What can hang from each mark
K943: K224
K224: K228 K311 K479 K608 K744 K775
K76: K224 K943
K317: K311
K731: K317
K311: K224
K608: K479
K744: K317

Each row was made from one small tree. The marks that hang from a mark follow it in brackets, in the order of their numbers. Every link used is in the known rows. Write each row's tree.
In the rows, zero is written as 128.
Known rows
K311[K224]: [130 133 123 134 127 128 139 146 129 140 126 139 107 150 134 118 129 114
 119 143 124 128 132 124 129 140 132 124 139 123 136 132 118 122 114 118
 130 125 125 127 124 129 119 119 133 132 141 127 133 137 120 122 133 125
 125 131 136 127 135 133 128 131 118 108 128 127 129 130 136]
K731[K317[K311[K224[K479]]]]: [143 137 128 129 126 111 115 144 128 142 116 139 135 155 123 117 129  70
 131  78 106 123 137 145 161 136 122 133 130 149 138 114 132 120 118 115
 123 130 133 121 121 118 103 130 152 142 135 118 137 140 156 121 129 108
 132 159 124 135 141 125 151 122 129 114  56 132 113 143 136]
K731[K317]: [130 132 131 122 126 132 125 128 133 133 116 121 144 129 120 126 125  97
 127  99 127 127 128 140 140 131 126 130 129 139 121 119 126 130 122 131
 130 126 122 128 128 130 127 133 131 138 127 136 132 122 148 128 128 123
 126 134 123 132 127 117 126 126 143 138  91 130 120 134 133]
K744[K317[K311[K224[K228]]]]: [129 144 133 123 122 112 153 154 104 126 100 148 127 150 123 113 109  33
 119 101 137 131 131 138 135 132 134 137 107 133 137 113 130 126 115 116
 132 116 127 117 126 130 116 125 157 137 140 147 136 139 128 114 128 117
 130 151 120 120 113 124 143 128 161  97  64 131 114 136 141]
K224[K228]: [124 133 132 123 117 122 151 128 122 118 120 136 124 124 127 122 116 139
 128 136 139 129 126 120 128 136 138 135 107 105 115 113 129 133 137 131
 130 118 128 131 131 132 129 126 141 136 125 130 122 132 111 127 127 136
 131 125 110 119 105 133 130 128 134 114 130 134 127 135 124]
K311[K224[K479 K744[K317]]]: [136 120 131 123 143 109  84 127 145 161 122 136 126 140 134 126 148  85
 130 113  99 125 129 124 119 120 124 151 132 134 136 127 141 126 120 111
 130 129 137 116 123 131 101 138 137 146 122 113 129 126 134 134 124 125
 135 138 132 136 142 138 145 120 135 119  80 139 116 141 135]
K731[K317[K311[K224[K775]]]]: [128 154 123 136 123 139 135 141 120 138 111 153 132 158 128 130 125  32
 123  80 131 133 139 142 156 125 122 133 118 154 122 111 131 123 110 113
 146 124 115 122 123 117 100 133 130 143 141 137 140 150 163 107 125 120
 129 161 133 130 132 118 142 126 155 102  75 126 116 131 139]
K943[K224[K775]]: [129 136 124 140 127 150 178 110 136 120 135 132 109 132 129 139 123 151
 129 124 133 139 130 117 115 124 128 140 103 131  94 107 140 143 140 117
 153 124 117 130 128 108 117 137 112 130 122  93 125 142 143 119 122 141
 128 127 145 126 117 130  95 121 119 118 143 121 120 137 128]
K744[K317]: [129 124 134 121 135 122 136 134 120 134 113 124 142 131 116 126 125  78
 126 102 126 127 127 135 122 126 127 136 126 141 126 124 134 132 124 118
 134 126 129 121 126 134 130 136 130 136 126 134 130 117 143 131 125 121
 129 137 132 131 126 120 129 126 148 131  86 124 121 133 133]
K76[K224[K228 K479 K775] K943]: [137 136 126 125 124 122 252  91 139 127 143 138 107 148 125 129 112 221
 142 122 129 129 119 111 139 140 135 171  73  87  75  76 132 156 157 112
 159 117 123 124 140  86  97 141 125 140 122  64 119 156 152 126 116 147
 137 135 127 120  98 149 127 118 110  99 142 136 121 172 123]
K224[K228 K479 K608 K775]: [138 133 127 125 130 125 145 105 146 139 127 142 126 129 135 129 133 180
 147  95  94 121 126 101 141 134 134 173  81  92  96  91 135 141 153 113
 140 132 136 136 126  99 104 130 139 152 103  75 114 154 145 152 121 134
 152 139 124 128 117 151 149 113 119 101 118 129 126 156 115]
K76[K224[K311 K479 K775]]: [132 111 122 127 147 134 143  88 144 142 152 133  96 125 133 149 134 180
 147 125 110 129 133 118 114 124 118 157 100 129  93  98 142 147 150 117
 149 132 130 130 134 112  89 145 128 136 112  92 121 156 160 115 116 154
 140 127 137 131 129 143 123 117 134 121 133 135 121 146 123]
K224[K479]: [138 121 127 126 131 118 122 122 145 139 134 126 131 129 129 127 132 150
 136 115 106 123 129 120 132 132 124 142 123 121 129 121 129 129 135 125
 125 134 136 127 125 116 119 124 135 129 116 102 125 133 134 141 126 122
 135 133 127 132 135 136 140 122 116 127 117 132 128 139 121]
K744[K317[K311[K224]]]: [133 140 129 130 128 112 136 154 108 141 109 140 131 153 122 120 121  20
 119  94 128 127 135 147 136 124 126 130 126 159 148 126 135 119 108 110
 131 125 128 115 122 132 113 132 146 134 144 142 142 135 143 116 127 111
 125 154 132 129 134 119 141 129 149 111  64 124 114 129 141]
K224[K228 K311 K608 K744 K775]: [119 124 130 116 144 132  72  79 138 139 130 150 115  96 148 148 151 158
 147 133 112 135 131 105 117 111 129 169  82 112  90 101 150 141 160 129
 146 131 128 126 140 130  92 153 142 152  90 130 112 151 122 128 108 165
 150 121 121 125 115 152 149 112 163 103 131 141 121 141 121]
K76[K224]: [130 125 127 129 129 129 174 118 130 120 137 116 106 137 123 128 118 157
 130 129 131 125 127 129 121 126 131 132 115 123 123 119 130 136 138 126
 132 121 127 128 131 122 114 130 131 127 127 116 130 124 134 115 128 134
 123 121 141 124 123 128 119 127 110 136 139 134 123 137 133]
K744[K317[K311[K224[K608 K775]]]]: [138 143 124 134 135 127 132 137 118 144 112 149 130 157 123 127 130  45
 128  67 107 125 136 134 143 120 119 155 104 145 133 107 139 122 116 101
 146 133 129 118 121 112  96 135 140 154 130 113 136 150 169 129 119 115
 139 164 142 134 136 129 156 124 145  94  66 114 115 143 134]
K731[K317[K311[K224[K608[K479]]]]]: [151 141 126 133 129 106 132 143 135 155 118 131 141 144 127 111 123  83
 125  68  86 115 141 131 164 140 119 143 122 144 148 111 140 119 119 114
 127 138 134 125 117  88  96 121 157 137 131 120 126 135 159 154 149 100
 140 160 133 133 143 127 146 120 116 114  55 132 115 157 134]
K317[K311[K224]]: [132 141 122 134 123 116 122 153 117 129 124 148 120 151 129 122 124  77
 121 118 130 131 136 138 142 128 126 122 131 148 148 131 128 117 113 118
 126 126 127 121 127 125 110 118 145 130 143 140 138 141 128 111 131 115
 125 148 130 126 138 127 141 130 132 104 105 129 122 126 138]
K744[K317[K311[K224[K228 K608]]]]: [138 142 133 123 124 103 147 148 114 132 101 145 131 149 124 110 116  59
 126  86 115 123 134 129 142 134 134 155  95 125 142 104 136 125 125 110
 123 122 134 117 125 120 107 122 166 152 126 124 132 138 136 130 126 111
 136 154 126 122 119 132 160 125 139  94  57 124 113 148 138]
K943[K224[K311 K479 K775]]: [134 111 123 131 145 139 138  88 145 135 149 140 100 116 133 146 136 181
 140 126 109 136 136 110 111 124 120 157 102 135  85  98 151 149 153 115
 150 134 128 127 133 109 100 146 127 135 108  87 119 153 154 120 115 154
 139 126 138 130 127 145 103 113 122 118 130 128 114 148 123]
K317[K311[K224[K228 K479 K744]]]: [135 138 131 122 124  98 100 130 133 138 122 150 122 138 139 122 132 104
 134 123 115 130 134 123 138 121 131 149 106 125 134 117 141 126 135 120
 125 122 132 121 131 123  90 127 160 144 121 127 124 148 107 125 122 130
 141 145 117 123 125 146 165 119 145  93 102 150 117 139 129]
K311[K224[K228 K744]]: [122 138 131 122 120 121 117 129 132 137 120 148 107 132 143 121 134 117
 124 159 133 132 129 113 123 128 140 138 118 104 124 127 129 126 127 125
 136 114 123 127 132 139 109 128 147 136 124 140 125 142  89 125 125 142
 130 121 123 118 115 142 141 126 134  98 137 148 123 133 135]
K744[K317[K311[K224[K775]]]]: [130 151 126 136 131 131 143 146 111 145 111 151 128 158 124 132 125  16
 122  84 131 135 139 140 137 120 120 139 113 157 128 114 133 124 107 104
 150 126 122 116 122 122 103 137 129 141 137 130 139 145 160 109 123 119
 131 161 141 131 130 121 140 125 161  97  73 119 116 130 140]
K744[K317[K311[K224[K479 K775]]]]: [138 139 123 137 136 121 135 140 124 155 117 152 133 160 127 129 131  40
 130  71 109 127 136 134 142 123 119 149 108 153 129 109 138 129 115  99
 147 131 131 114 121 108  94 137 133 147 131 105 135 153 169 123 122 115
 139 167 138 136 137 128 152 121 150  95  59 125 115 141 132]
K224[K228 K311 K479 K744 K775]: [123 120 132 116 143 122  71  81 142 143 137 152 118  98 146 151 149 152
 147 135 113 134 132 105 114 113 124 164  91 121  87 103 149 146 155 128
 148 129 133 128 139 125  89 150 139 142  97 123 111 157 125 122 109 166
 152 125 113 126 115 153 140 111 164 102 131 154 120 139 116]

Which tree is each row?
[136 132 126 127 120 116 148 138 133 131 118 142 107 142 137 110 124 151
 125 134 115 124 129 109 137 148 141 150 107  88 129 111 125 125 130 119
 124 121 131 131 129 123 111 110 156 150 122 110 124 144 113 135 133 127
 135 128 123 119 118 147 147 126 113  93 122 128 128 147 132]  K311[K224[K228 K608]]
[134 145 122 134 127 133 157 129 137 137 119 153 101 147 140 123 130 144
 130 120 116 130 130 105 138 143 140 160  96  89 107 101 125 131 131 113
 146 124 123 132 128 111 103 118 138 155 126  97 122 155 130 135 126 133
 140 135 129 122 113 148 140 125 122  79 130 121 128 149 127]  K311[K224[K228 K608 K775]]
[143 123 130 127 136 113 134  94 157 144 143 118 122 108 133 129 135 190
 138 121  86 119 130 102 117 123 121 160 105 128 121 112 159 139 161 116
 132 136 136 130 121  92 104 137 134 130 100  89 106 123 130 167 140 134
 141 119 147 129 132 142 109 113  86 132 133 140 116 161 122]  K943[K224[K608[K479] K744]]
[138 144 129 128 117 101 136 144 125 132 121 152 117 148 133 113 117 112
 127 113 118 126 136 125 146 141 130 139 105 117 136 110 127 125 129 117
 124 123 136 124 127 116 101 117 162 143 133 112 129 154 123 123 128 117
 137 150 120 122 121 141 154 123 128  90  97 139 121 142 129]  K317[K311[K224[K228 K479]]]
[132 129 125 128 145 122  95 120 149 166 123 144 119 144 136 136 154  77
 132 102 101 130 133 119 122 114 121 162 121 139 117 118 140 130 122 101
 153 130 127 115 123 126  93 148 122 147 118 100 125 143 150 133 118 134
 141 144 137 138 139 140 146 115 144 102  87 133 116 141 131]  K311[K224[K479 K744[K317] K775]]
[137 125 133 126 119 122 187 111 137 113 125 128 110 123 127 118 112 190
 134 127 119 128 124 108 123 139 138 160  84 100 104  94 141 143 160 122
 129 120 132 133 131 111 120 122 150 142 104  92 118 133 122 139 126 135
 134 118 130 118 105 145 116 120  95 118 129 120 115 156 127]  K943[K224[K228 K608]]
[142 113 130 119 144 106  62 100 163 141 137 124 136 120 139 134 155 173
 148 109  80 117 127 111 129 113 121 166 112 124 130 119 142 132 150 121
 116 139 144 127 127 116  96 135 142 147  97  94 115 130 132 157 118 129
 149 130 130 135 144 149 168 113 108 129 115 137 122 148 122]  K224[K479 K608 K744]
[134 130 139 114 138 109  76 111 124 138 112 129 156 120 125 134 142  63
 139  71 106 123 129 143 133  95 118 154 105 167 142 118 151 128 138 117
 121 131 134 116 129 126 103 153 148 147 108 141 127 124 147 139 116 121
 141 148 131 135 138 129 169 119 154 131  58 128 110 137 135]  K224[K608 K744[K317[K311]]]
[127 139 129 128 126 113  88 134 125 141 125 147 119 140 139 129 141  75
 128 129 125 132 135 136 132 111 120 126 131 156 146 138 137 119 119 119
 129 123 127 121 129 132  97 133 142 134 135 153 132 138 113 111 123 128
 129 143 135 128 140 130 152 125 143 108 107 139 119 123 137]  K317[K311[K224[K744]]]
[123 138 127 127 120 143 209 108 127 114 128 134 100 138 127 133 110 160
 134 125 143 131 127 117 124 127 140 152  82 103  91  97 127 143 145 121
 155 113 120 131 134 115 107 135 131 133 125 108 123 147 135 115 122 149
 131 125 127 116 100 134 119 125 132 111 146 135 124 146 128]  K76[K224[K228 K775]]
[137 133 126 126 131 102  72 126 138 145 131 148 125 143 139 128 146  98
 133 116 104 126 138 128 138 112 118 137 127 149 148 129 141 123 125 114
 124 131 133 119 126 123  87 131 147 136 126 125 131 144 124 126 122 125
 138 147 129 133 147 136 164 119 131 106 100 146 116 133 131]  K317[K311[K224[K479 K744]]]
[121 143 128 120 122 133 215  81 134 123 137 142 107 134 132 140 122 190
 140 144 151 132 115 116 129 118 131 161  74 101  76  92 132 154 157 122
 167 109 113 120 145 109  95 159 117 142 118 104 117 148 131 117 107 165
 134 121 131 118  94 144 128 120 133 101 160 148 118 158 131]  K76[K224[K228 K744 K775] K943]
[120 106 139 110 149 120  60 101 126 146 124 131 131  98 132 145 150  80
 136 128 120 133 128 137 103 102 119 144 126 159 119 128 149 133 138 133
 133 131 132 117 135 150 108 157 143 136 110 161 124 125 131 118 112 150
 134 125 129 133 133 131 135 118 177 136  86 140 115 127 132]  K224[K311 K744[K317]]
[134 119 133 127 136 122 118  95 151 125 136 123 115 115 134 133 141 182
 138 128 105 127 125 115 114 113 128 156 106 133 117 113 156 139 157 123
 125 126 131 127 129 117 111 140 135 137 103 102 118 124 126 134 120 139
 134 114 142 128 131 143 125 116  98 132 133 132 113 148 129]  K943[K224[K608 K744]]
[140 131 120 134 144 122  75 107 163 163 136 146 112 142 146 138 162 155
 140 113  80 122 133 102 132 118 123 170 113 113 120 114 135 129 136 105
 140 138 135 127 122 107  80 133 129 152 107  80 120 153 142 150 121 136
 148 137 141 135 145 156 160 114 113  95 121 133 124 149 129]  K311[K224[K479 K608 K744 K775]]
[129 137 132 120 115 120 252 107 120 115 134 130 110 141 120 119 101 204
 132 144 148 128 115 122 134 143 138 147  86  87  95  91 124 149 148 124
 143 109 119 123 142 106 116 136 137 129 131 105 125 136 129 115 121 142
 124 120 125 115  94 141 121 127 109 111 144 135 121 161 131]  K76[K224[K228] K943]
[121 133 129 125 126 140 219  84 124 121 140 154 100 114 129 140 117 189
 133 155 147 145 122 109 121 138 130 161  76 107  57  79 143 160 163 125
 165 117 112 115 145 103 106 152 128 135 116 103 117 159 135 106 110 167
 132 121 133 116  88 148  93 118 136  96 153 130 116 159 123]  K76[K943[K224[K228 K311 K775]]]
[125 159 123 133 115 132 161 142 113 129 115 163 113 151 133 126 117  78
 125 118 141 136 135 123 145 129 137 138  97 122 118 107 126 129 121 114
 148 120 121 123 130 116 101 125 143 140 140 134 131 162 126 109 124 131
 133 152 122 119 111 134 139 128 153  78 113 132 121 131 130]  K317[K311[K224[K228 K775]]]
[133 147 122 137 137 126  83 118 137 151 128 155 120 144 145 139 151  90
 138  99 105 129 138 120 141 106 121 152 109 145 129 117 140 123 130 109
 141 134 125 124 127 115  82 141 133 150 119 124 128 156 140 124 115 131
 143 148 141 132 140 141 165 119 141  94 112 133 119 136 132]  K317[K311[K224[K608 K744 K775]]]
[127 122 128 123 139 127 114 100 133 139 135 150 116 110 138 140 134 153
 142 129 114 132 132 108 123 134 128 161  93 107  87  97 137 143 150 126
 146 130 130 128 135 121 101 140 141 143 104 110 115 161 139 124 116 155
 146 132 114 125 110 148 131 116 156 101 123 139 124 142 116]  K224[K228 K311 K479 K775]
[131 137 133 119 143 126  78 103 127 142 114 141 152 127 129 147 148  54
 142  61 108 128 130 136 135  89 115 163  93 166 120 109 154 136 139 113
 139 134 127 116 127 116  95 161 130 150 106 131 126 137 165 132 108 131
 146 155 138 137 134 128 165 115 164 117  66 129 110 137 130]  K224[K608 K744[K317[K311]] K775]
[124 149 124 137 120 141 171 137 124 132 118 153  99 147 137 124 122 115
 121 139 140 134 132 110 131 141 140 143 105 101 105 110 121 129 122 113
 154 116 117 129 128 123 110 119 130 141 136 118 126 157 119 118 127 139
 132 133 126 119 108 142 125 128 142  81 137 129 128 138 128]  K311[K224[K228 K775]]
[127 105 141 104 145 103  69  96 133 144 122 138 133  96 133 137 142 106
 141 121 108 131 128 119 108 115 127 163 100 130 107 109 153 141 152 129
 129 127 140 119 139 142 101 151 160 139  95 138 112 135 124 130 113 151
 146 126 112 129 119 145 147 111 171 121  80 149 112 144 125]  K224[K228 K311 K479 K744[K317]]
[124 133 127 134 134 145 141  93 145 126 137 136 112 120 134 149 141 143
 135 132 131 140 129 116 110 109 125 146 106 139  96 113 147 143 147 117
 154 122 116 123 129 118 106 150 112 133 114 113 122 137 133 119 116 154
 132 121 145 127 121 137 105 119 132 120 147 135 115 136 127]  K943[K224[K744 K775]]
[139 131 131 124 120 111 235 102 137 123 139 133 117 133 121 116 109 223
 134 137 129 131 116 109 134 151 138 162  87  91  85  83 138 154 161 122
 140 118 126 120 134  93 118 134 143 135 115  66 117 141 131 135 122 137
 131 126 126 118  97 151 114 118  90 108 135 134 115 173 123]  K76[K943[K224[K228 K479]]]
[129 153 119 142 126 134 143 142 118 136 125 155 117 154 132 131 130  70
 124 109 130 135 139 133 143 122 122 131 117 149 129 119 127 124 114 110
 147 129 119 122 124 114 101 128 128 136 140 127 136 156 141 106 123 124
 131 154 136 128 131 128 140 128 147  91 112 124 123 124 136]  K317[K311[K224[K775]]]
[133 143 120 137 123 128 159 133 137 144 127 154 105 150 138 123 127 141
 131 128 118 131 132 104 133 143 135 154 104  90 105 102 125 133 128 109
 148 124 129 130 125 110 103 120 136 149 127  88 121 159 128 129 127 134
 140 139 125 123 116 148 135 121 128  82 124 131 126 145 124]  K311[K224[K228 K479 K775]]
[127 101 139 109 155 116  41  89 132 151 126 130 132  97 134 143 157 105
 141 112  98 128 129 128 109 106 116 161 114 149 121 120 150 134 145 126
 123 137 137 121 135 141 101 159 148 145  95 143 122 125 139 131 113 144
 144 126 129 135 138 139 151 115 157 133  77 135 114 138 128]  K224[K311 K608 K744[K317]]
